Each row comes from the steps of one walk. Every step used is in the known rows, and no mark comes twice. Write the walk behind each row, first mark first.
Known rows
pepen/nazako/pibo: [ -0.6 -16.7  12.8   9.4  -6.5  -1.9   6.5 -30.2   2.3   1.5  -3.4 -19.5
   0.7  -9.9 -20.3 -15.2  33.8  13.9  24.8  14.9  16.1  -0.2   8.1 -12.3]
ruzed/pibo/nazako/pepen: [ -4.4 -15.9 -29.5 -20.7 -31.6   4.3   3.8   7.8   5.5   8.0   0.1 -16.2
   4.0 -18.2 -17.1   1.3  25.9   1.6  34.0  14.4   8.6  -9.1  21.3  -6.0]
ruzed/pibo/nazako/pepen/tiful: [-10.0 -28.0 -19.9   6.0 -32.4   9.1   1.3 -14.8   3.6   5.2  15.4 -21.5
  13.4 -25.7 -28.6   0.8  15.8   7.0  33.5  12.4  -2.1  -6.7  36.1  -5.3]
pepen/nazako: [ -8.1 -15.2  10.2  12.1   2.5   2.7  15.0 -31.3   5.4  -1.0   5.4  -8.7
  -4.7   0.6  -3.7   0.4  17.7  11.9  22.7  12.8   1.0  -2.6  19.7  -4.1]
pepen/nipud: [ 14.1  -8.6  -2.6  18.7  -8.6  -9.9   8.5   2.1  19.7  -0.8  -3.6  -9.0
   6.3   4.3  -4.4  -1.3  15.9  17.8   4.3   7.3   2.7   5.7   2.2 -16.1]
renopiz/fetu: [  4.8 -25.5  -8.0  -1.2   0.7   7.6   5.8  -4.6  -2.8  -0.5  -1.7 -16.3
  -0.2  13.5  -0.6  10.3  20.4  11.7   8.0  -7.3  -6.9  -7.9   9.6   2.6]
fetu/renopiz: [  8.0 -25.2  -4.5  -2.3  -3.1   4.1   4.2   4.4  -4.1  -7.8  -8.0 -13.6
  -7.0  13.2  -1.2  16.7  13.3  10.4   3.7  -1.7 -15.6 -13.9   8.6  -7.9]
renopiz/nipud: [ 19.2  -2.8  -4.8   4.4   4.4   1.1 -22.5   2.8   4.2  -6.3   7.5   8.7
   6.8  13.5  -3.0  12.6  16.4 -19.5   5.7  -1.3  -8.0  -7.4   1.7   0.2]
ruzed/pibo/nazako/povogul: [-12.6 -20.2 -25.8 -18.6 -22.5   1.4  14.2  11.4   1.6   9.7   7.4 -20.9
  -6.7 -11.8 -14.5   6.7  23.1   2.8  37.3  14.8  14.5   2.8  11.7   2.3]
pepen/nipud/renopiz: [ 15.4  -8.6 -16.3   7.6  -4.7 -18.5   3.1   1.8  11.0   2.9 -11.3 -12.0
   7.5  16.9  -6.0  -3.4   5.5  18.6 -10.8 -13.2   1.7   4.4  13.9 -22.8]
ruzed/pibo: [  4.0  -4.8 -20.0  -4.3 -28.1   9.6  -1.0  18.1  -0.7   5.5   5.0 -14.5
   1.9  -8.1 -10.8   6.9  23.1   5.5  12.1  16.1   6.9 -10.6   4.9 -11.0]
renopiz/nipud/pepen/nazako/povogul: [-18.6   3.4  17.3  -6.1  22.9   0.5  14.0 -49.1  16.5  -1.4  14.8   8.8
 -15.1  -6.8 -12.4  11.6  27.7 -14.5  27.3  15.6   6.3  -0.8  20.6   8.2]
povogul/nazako: [ -4.9 -19.7   2.5  10.0   9.3  -1.6  16.7 -26.1   2.7  -5.0  -1.0  -3.6
 -15.8   5.0  -0.3   1.3  12.9   3.8  23.0  18.7   3.4   6.1  10.4  -9.1]
nazako/pibo/ruzed: [ 23.5 -10.6  -3.9 -11.8 -28.8   8.1  -1.1  11.2   3.2  13.1  -3.9 -28.8
  12.5 -17.5  -8.5 -20.9  30.7   9.8  14.7   9.5  15.5  -0.9 -16.3 -11.9]
tiful/pepen/nipud: [  9.2  -9.2   4.1  26.9 -15.7  -9.8  11.9 -30.0  22.7  -5.3  -9.3 -10.7
   8.4  -0.8   0.5 -18.9  15.4   2.4   3.9  13.3   3.1   4.3  16.9  -8.9]
fetu/renopiz/nipud: [ 24.5 -17.7 -10.6  -4.6   1.5   0.0 -21.5   8.0  -5.2 -14.7  -3.6   3.6
   1.7  20.6  -5.3  24.0  18.5 -10.8  -4.4 -10.6 -22.3 -19.8   2.4  -0.2]
nazako/pepen: [ -3.2 -10.7   5.6  -3.6  -2.9   0.2  15.9 -17.1  10.6  -5.1  -8.2  -0.4
  -5.7   3.2  -3.8  -2.0  21.8  -4.9  17.8   7.0  -9.4   3.1  23.2  -7.9]
nazako/pepen/nipud/pibo/ruzed: [ 18.5 -13.8 -25.7   1.1 -48.1  -4.3  16.5  10.2  29.3   9.9  -6.9 -29.8
  24.8 -21.8  -4.9 -19.5  40.3  15.5   4.4   5.8  12.5   2.0   7.7 -20.0]
tiful/pepen: [ -1.6 -11.2   7.1  15.6  -7.2   4.4   7.3 -34.0   7.4  -4.7  -2.8  -9.4
   1.1   2.5   6.8 -13.0  10.8 -14.2  12.4  14.0  -2.6  -2.3  22.1   0.1]
nipud/pibo/nazako/povogul: [-14.9 -31.3 -24.6   0.3 -15.5  -4.3   8.8   7.4  10.6   9.5   8.5 -30.9
   4.4  -6.8  -3.5   0.8  22.5  -1.1  33.5   2.5  20.7   4.7  14.5   1.2]
povogul/nazako/pibo: [  3.8 -21.2   5.8   8.1   0.4  -6.7   7.8 -23.8  -0.1  -3.1  -9.1 -14.7
 -10.4  -5.8 -18.1 -14.2  30.0   6.1  25.9  20.2  16.8   9.4  -2.2 -17.4]
fetu/renopiz/nipud/pibo: [ 23.9 -24.4 -30.4   2.5 -18.3  -0.6 -32.2  22.3  -1.8  -9.5   0.5 -14.7
  14.9  10.2  -6.3  21.8  30.4 -12.8  -8.6 -12.8  -8.2 -25.4   4.6  -7.4]

Write each row's walk
[-10.4 -22.2  15.0  22.0  -1.4   4.4  14.3 -41.7   8.0  -7.2   7.8  -4.9
   2.5  -4.7 -16.1  -2.5  12.7  -0.2  16.3   6.7 -20.5   4.5  37.3  -7.7] => nazako/pepen/tiful
[  9.1 -14.7 -45.6 -19.9 -36.0 -18.4   3.1  12.4  11.3  11.1 -13.4 -20.5
  12.8  -7.0 -23.5  -5.7  20.3  20.0  11.8  -6.5  11.7  -0.6  26.5 -22.5] => ruzed/pibo/nazako/pepen/nipud/renopiz
[-12.5 -39.1 -18.3  26.2 -24.6   3.7  -2.7 -20.4  12.8   4.7  17.1 -31.3
  24.1 -20.4 -18.1  -5.2  16.8   2.4  28.7   0.2   3.3  -4.3  40.0  -5.9] => nipud/pibo/nazako/pepen/tiful
[ 10.3 -30.0 -53.4 -27.7 -33.6 -15.5   5.5   7.8   3.6  11.3 -17.7 -31.6
  15.5  -0.6 -25.8   0.3  27.6  29.8   6.7 -20.1   8.3  -4.9  28.6 -13.9] => ruzed/pibo/nazako/pepen/nipud/renopiz/fetu
[ 15.6  -4.1  -8.0  -9.1   9.1   9.1 -19.0   1.0   6.3  -6.2   4.1   1.1
  -2.2   3.4  -6.6  29.0  16.8  -9.1   0.4  -1.3  -8.4 -29.5   2.3  -2.9] => fetu/renopiz/nipud/pepen
[  6.1 -24.6 -20.4 -12.4   3.3  -2.6  -0.1  -4.2 -11.4   4.2 -10.5 -20.5
   1.1  27.2  -1.7   8.0   9.4  13.4  -5.7 -26.2  -7.9  -6.2  20.4  -5.3] => nipud/renopiz/fetu
[  9.9 -35.4 -33.5 -16.2  -8.0 -20.6   8.4 -11.5   9.7   6.0 -19.4 -23.6
  11.8  14.7 -14.2  -3.2  17.0  26.3   7.3 -29.9  -0.7   2.5  32.1 -10.0] => pibo/nazako/pepen/nipud/renopiz/fetu
[  4.0   0.4   9.3  23.7  12.1  13.3 -21.1 -27.2  13.4  -0.5  29.6   2.3
  11.5 -11.0 -16.8  17.2   4.3 -13.3   8.6   7.5  -6.8 -14.4  14.9  -0.6] => renopiz/nipud/pepen/tiful
[  3.8  -8.6   2.1  -4.7  12.8   6.5  -7.0 -29.5   6.1  -6.2   7.2  -0.5
  -5.0  -1.1 -11.5  25.4  22.7  -0.2  10.6   5.2  -5.7 -28.6  15.4   0.1] => fetu/renopiz/nipud/pepen/nazako
[ -0.1 -24.6 -15.7  20.6 -17.7 -18.9  23.9 -25.8  25.3  -5.7 -13.5 -16.2
   3.2 -10.8 -13.8 -13.3  39.7  11.4  15.3  16.6  14.4  13.3  23.0 -25.8] => povogul/nazako/pepen/nipud/pibo
[  8.6 -15.0   3.4  16.0  10.0  12.9 -20.2 -22.6   4.7  -7.7  20.0  -3.4
   6.8  -4.3 -18.2  29.2   6.8  -3.8  -0.6  -1.8 -21.1 -26.8  15.9  -1.8] => fetu/renopiz/nipud/pepen/tiful
[-18.3  -0.7  13.9   7.9   9.8  11.2  19.0 -38.4  16.6   7.4  13.3 -10.4
  -8.3 -15.0  -5.5   5.7  14.1  13.1  26.8  22.0  14.3 -11.3  18.1  -5.4] => nipud/pepen/nazako
[ 23.3  -8.4  -2.8 -22.2 -15.4  10.8  -9.9 -19.2   4.8   6.4   2.5 -21.1
  10.3 -25.8 -20.8  -0.4  42.0   8.2  13.7   8.1  11.7 -28.1  -9.5  -4.1] => fetu/renopiz/nipud/pepen/nazako/pibo/ruzed
[-24.4 -20.0  17.4   2.4  10.8  -4.3  37.5 -45.4   6.7  -4.1   1.8  -5.6
 -20.3   2.2  -7.1  -1.7  25.1   6.0  30.1  14.5   0.8  13.0  26.9   2.3] => pepen/nazako/povogul
[  8.8  -9.4 -11.8  -2.7  -5.3 -22.7  14.7 -15.2  16.5  -2.8 -22.0  -3.9
   2.0  13.4 -11.4  -9.2  17.0  12.8  -5.6 -12.7  -6.2  11.2  29.9 -24.4] => nazako/pepen/nipud/renopiz
[-11.0 -33.1   1.8  15.5  -4.3   2.4   7.3 -33.8  10.1   0.1  13.6 -13.4
   9.6 -11.0 -17.1  -2.1   4.7   4.1  32.8   3.3 -11.6   2.4  37.5  -0.2] => pibo/nazako/pepen/tiful
[-33.6  -4.1  20.9  -2.6  18.9   3.9  41.1 -51.3  18.3   5.7   9.1  -6.9
 -23.7 -12.4  -8.2   3.9  22.0   7.5  35.0  24.8  13.1   3.7  25.5   0.4] => nipud/pepen/nazako/povogul
[  6.4   5.9  12.3   2.5   5.9   3.4 -15.9 -32.8  12.8   3.9   9.8  -3.6
   5.4 -19.1 -25.3  -2.6  37.8  -6.7  22.3  16.6  22.2 -14.2   2.2  -7.4] => renopiz/nipud/pepen/nazako/pibo
[  7.2 -15.1  11.9   4.3 -34.9   5.8  14.1 -51.9   5.5   8.6  -5.9 -31.9
  12.4 -27.0  -7.8 -42.5  36.2   2.8  24.4  22.7  18.3  -2.0  11.5  -3.1] => tiful/pepen/nazako/pibo/ruzed
[-16.2 -31.3  16.3  24.2   9.8  -1.9  26.5 -67.4   5.3 -11.7   4.0  -1.2
 -11.4  -6.5 -18.6  -5.7  13.3   1.1  26.2  18.7 -14.9  13.8  41.2 -11.3] => povogul/nazako/pepen/tiful
